Each row was made from one walk, in order. Every step used is in the known rows, and no mark comes twice. Write each row's walk.
(in the rows, 128 means zero)
Known rows
y q f z: [152 117 104 119 111  87  87 140 194 101 149 161 149 134 106 133 141 145
 145 188 138 171 125  68  86 134 118 160 116  85 104 168]
y q f n b j: [ 88 150 134  95 137 145  33 138 245  65 174 148 144 192  95 103 189 148
  78 123 120 161 155  72  87 137  97 191 125  83 113 170]
y q f n b: [ 94 148 127  88 102 116  31 102 231  75 202 139 129 194  98 103 161 160
 107 105 119 157 157 110 130 148  98 179 125  97  83 140]
q f: [119 152 142 126 107 143 105 141 153 118 145 131 170 139 123 117 128 141
 129 120 126 133 132  97 130 124 122 142 140  94 103 131]
d z j b n: [156 116 125 104 102 152  92 127 212  74 213 120 194 118 106 136 106 111
 125 167  83 146 168  95 116 122  78 164 162 157 172 114]
d z j b n f: [120 128 134 123  79 160  86 129 212  77 252 131 190 104  87 145 111 123
 107 158  94 167 160 115 132 100  65 172 172 141 160 128]
n f k d z: [138 111 190 179  76 121  46 145 116 149 159 140 157  75 169  94 129 132
 129 119 166 144  74 161 148 123  56 139 145 145 122  95]
k f z: [180 119 144 160 163 103 147 102 104 132 115 136 158 150 129 146 136  98
 149 159 134 149 121 124  76 128 121 147 114 124 117 157]
d k: [137 146 117 119 150 120 122 139 131 141 121 118 151 116 111 137 140  93
 145 103 114 125 104 126 104 126 124  96 127 134 119 123]
k f q: [124 133 130 151 157 103 121  84 139 128 152 136 144 146 117 122 133  98
 156 138 134 144 162 154 100 126 105 133 128 154 129 187]
k d z: [137 118 161 159 107 111  69 118 138 133 100 135 153 128 171  90 133 131
 134 141 141 148 106 124 131 145  91 143 118 151 146  82]
k d z j b: [167 112 144 137 101 124  57 142 163 107 139 114 175 142 176 126 131  97
 100 165 103 121 129 113 127 143  53 154 133 152 153 107]
z f k: [164 111 157 107 138 110 109 161 112 135 171 136 133  76 146 115 117 111
 143 109 126 116 101 123 135 127 103 118 150 108 109 136]
k f q y: [120 124 120 146 168  98 113  84 141 146 181 118 153 160 104 125 144 121
 165 125 136 118 170 158  74 127 113 134 147 133 130 190]
d z j b: [153 106 134 123 123 144  99 128 178  91 176 115 172 145 138 137 118 108
 120 172  95 126 160 113 144 138  76 145 146 153 171 124]
j b n f k d: [172 125 132 131  18 134  42 162 159 143 200 126 168  67 143 128 105 104
  83 107 119 119  78 150 102 115  35 154 168 155  80 121]
j b n f k: [158 119 122 118  41 152  87 149 174 131 237 126 164  69 105 139  95 114
 105 115 110 123 111 146 115 111  59 143 179 155  97 136]
n b j: [128 143 148 107 174 138  96 126 160 100 111 121 141 124 111 126 167 120
  63 130 113 113 130  89 109 139 112 167 125 103 154 143]
f z j b n: [193 113 102  98 109 121 114 157 163  83 193 128 171  99 106 172 100  98
 104 183  95 144 150  46  61 117 101 160 144 122 132 164]
t m: [131 145 130 132 125  79 127 163 147 113 131 120 156  67 138 137 145 140
 117 145 138 123 147 136 179 132 124  95 114 125 107 131]
j b: [157 114 108 115  97 132 118 125 163 133 138 115 138 150 140 131 112 109
 102 141  97 105 136 123 128 145  92 132 133 151 123 133]
d k f n: [125 159 143 151 168 147 112 114 129 134 152 121 162 200 122 125 152  81
 165  67 116 153 121 164  76 121 109 109 124 151  87 140]
k d z j b n: [168 122 133 117  78 133  49 140 195  87 176 118 199 118 142 126 117 103
 107 160  90 143 135 100  99 127  52 174 153 159 156  97]
k f z j b n: [210 123 116 121 134 128 128 125 161  87 192 122 201 137 102 177 121  72
 121 177  81 145 149  99  44 112  84 178 150 134 126 175]
j b n f: [121 133 107 119  53 147 102 125 196 115 212 130 156 111  88 143 106 124
  90 128 100 142 130 124 120 107  83 160 162 143 111 137]
d z f: [128 109 164 125 154 107 108 116 158 111 154 148 150 121 132  94 121 131
 151 143 121 161 128  91 161 136 115 141 134 115 155 108]
b n: [130 142 118 112 105 139 117 126 161 109 166 133 155 102  95 128 116 132
 133 124 116 149 136 113 100 112 129 149 148 136 130 118]
t q f z j: [144 128 168 113 142 113 118 159 129  87 155 151 170 122 119 170 112 132
 114 187 126 141 102  66  98 119 133 177 139  79 105 171]
y q f: [122 138 106 106  98 117  83 137 209 100 164 145 149 154 100 121 154 146
 141 148 118 149 135 125 122 127 105 156 136 103 110 155]
f n: [ 95 127 135 138 122 145 108 132 132 119 159 140 108 173 140 109 121 141
 129  99 145 153 144 113 115 129 134 125 119 136 108 130]
z j b n f: [120 143 110 105  77 157 102 152 183  85 238 123 169 103  84 169 117 111
  85 134  88 144 149 125 108  89  77 168 173 124 125 159]
n f z j: [124 121 140 149 141 114 126 161  99 104 177 149 135  91 109 174 134 127
 107 167 146 167 124  85  97  92 123 149 126  77 127 179]
d k f z j b: [217 131 118 129 178 109 127 138 133 120 139 108 204 151 121 188 143  36
 130 155  77 124 119 109  46 125  75 126 131 130 116 180]
f q t: [124 106  89 127 148 111 115 111 106 144 145 135  91 121 126 122 115  99
 104 126 157 135 169 112 112 154 145  84 109 156 154 181]
z f: [128 125 141 108 148 108 122 140 131 121 146 140 128 117 130 118 126 122
 129 124 112 138 120 105 137 126 125 134 129  95 119 139]

Write each row's walk
[117 105 136 109 140 116 125 114 137 144 150 120 127 152 118 144 121 158
 125 137 124  93 102 160 113 135 144 156 153 126 120 129] : t q y
[151 115  67 109 130  68 112 153 169 111 140 123 111  95 125 140 171 117
  95 155 138 136 160 172 164 158 131  78  96 146 126 161] : y q t m
[116 138 153 159 146 150 118 103 127 123 156 130 137 210 136 116 143 112
 145  93 132 155 147 168  97 121 115 143 125 146  98 143] : k f n
[153 139 148 126 143 121 110 171 125  89 160 141 180 112 124 159 127 124
 124 167 132 151 140  37  87 110 130 155 132  59 114 169] : q f z j
[102 134 149 112 133 127  78  91 151 102 169 122 106 172 125 111 136 141
  96  84 125 138 149 116 140 147 122 150 117 124 102 112] : f n b
[127 115 138 160 117 104 127 135 109 131 151 157 122  96 115 150 119 139
 117 156 157 166 106  89 113 111 129 140 118  96 110 160] : n f z
[ 96 137 170  97 188 130  77 140 169  84 160 145 115 160 126 102 160 124
  65  96 115 147 138  50 102 137 120 172 120  78 125 155] : z f n b j
[176 112 180 148 124 123  52 169 108 116 152 121 173  79 180 116 136 106
 139 137 139 126 105 140 123 126  63 134 145 142 150 102] : f k d z j
[122 172 164 128 213 158  84 110 163 106 133 116 173 196 106 124 191  70
  98  69  99 137 124 122  52 132  96 149 121 124 115 153] : d k f n b j
[ 66 118 113 144 122  97  94 115 149 144 214 139 117 109  90 131 129 162
 134 124 163 135 153 122 114 109 120 127 149 107 125 190] : n f q y
[158 132  99  87  98 153 110 149 185  82 206 112 174 116 102 159 111 100
 101 147  77 124 160 106  92 111  87 157 163 140 139 144] : z j b n
[155 120 110 104 120 142 117 150 151 102 166 107 150 141 133 160 126  97
  95 148  85 106 153 122 117 124  87 137 145 133 137 153] : z j b
[148 130 107 128 141  93 135 157 111 132 120 112 130  82 150 138 146 111
  81 124 144 118 157 146 182 154 147  65 100 138 124 137] : q t m
[ 73 131 125 148 113 103 104 118 144 124 188 156 108  93  98 127 119 138
 121 134 160 159 149 120 130 108 108 127 129 126 126 189] : n f q
[189 148 137 142 209 106 137 141  98 115 130 120 190 129 112 183 157  53
 159 145 105 146 112 121  45 107 111 122 124 108 122 174] : d k f z j
[153 107 120 136 110 115 115 157 133 104 187 136 143 112 120 182 119 108
  81 178 117 144 131  80 101 109  89 152 133 100 121 184] : n f z j b
[156 113 108 131  65 117 107 131 178 118 198 149 155  93  92 154  92 124
  91 166 120 164 119  66  85 115  93 160 142 126 105 153] : j b n f z
[177 119 155 142  95 111  71 165  90 156 116 121 140  84 184 111 130 108
 123 110 146 103  78 152 114 135  83 122 134 143 100 111] : f k d
[157 128  97  98  74 144 109 124 197 112 180 120 161 122 106 134 102 114
 107 137  87 125 140 107 105 131  94 153 153 158 121 124] : j b n
[ 92 161 162 108 112 141  56 106 173  94 185 126 149 179 123 101 132 151
  94  76 128 143 152  82 140 145 115 166 129  91  74 116] : q f n b
[ 72 141 114 130  88 113  96 115 175 106 226 161 137  69  66 129 104 140
 126 131 148 179 154 103 103  94 108 143 147 131 127 179] : b n f q
[117 112  69 117  75 132  92 106 172 131 228 140 120 105  86 134  92  92
  64 124 129 152 172 107 104 136  99 115 142 170 132 191] : j b n f q t
[129 120 107 110 167  40 115 157 129 118 164 139 117  50 139 121 125 104
  92 135 154 136 181  92 175 155 139  59  96 120 122 192] : z f q t m
[ 95 141 154 116 168 155  79 129 163  92 143 133 120 169 122 109 162 132
  64 103 130 140 145  74  92 140 118 164 117 108 134 145] : f n b j
[ 99 127  94 117  57 117  85 111 211 111 236 147 147  92  75 133  89 123
 102 144 119 157 161  96 105 112  74 147 155 157 117 182] : j b n f q
[189 102 110 118 132 110 121 155 133 102 152 124 147 123 137 174 114  93
  96 188 104 125 140  65  87 131 100 144 126 116 135 171] : f z j b
[176 115 168 121 116  91  64 174  95 145 133 134 141  72 186 106 127 107
 124 100 135 113  69 129 120 133  81 131 136 109  91 125] : z f k d
[125 136 131 129 118 123 118 161 131  82 221 154 156  63  77 174 120 129
 114 162 135 185 130  73  75  77 125 167 146  81 128 171] : b n f z j
[132 143 112 137 189  91 107  96 147 160 173 110 175 151  92 136 156  88
 180 101 121 118 142 154  51 124 107 101 144 137 118 188] : d k f q y
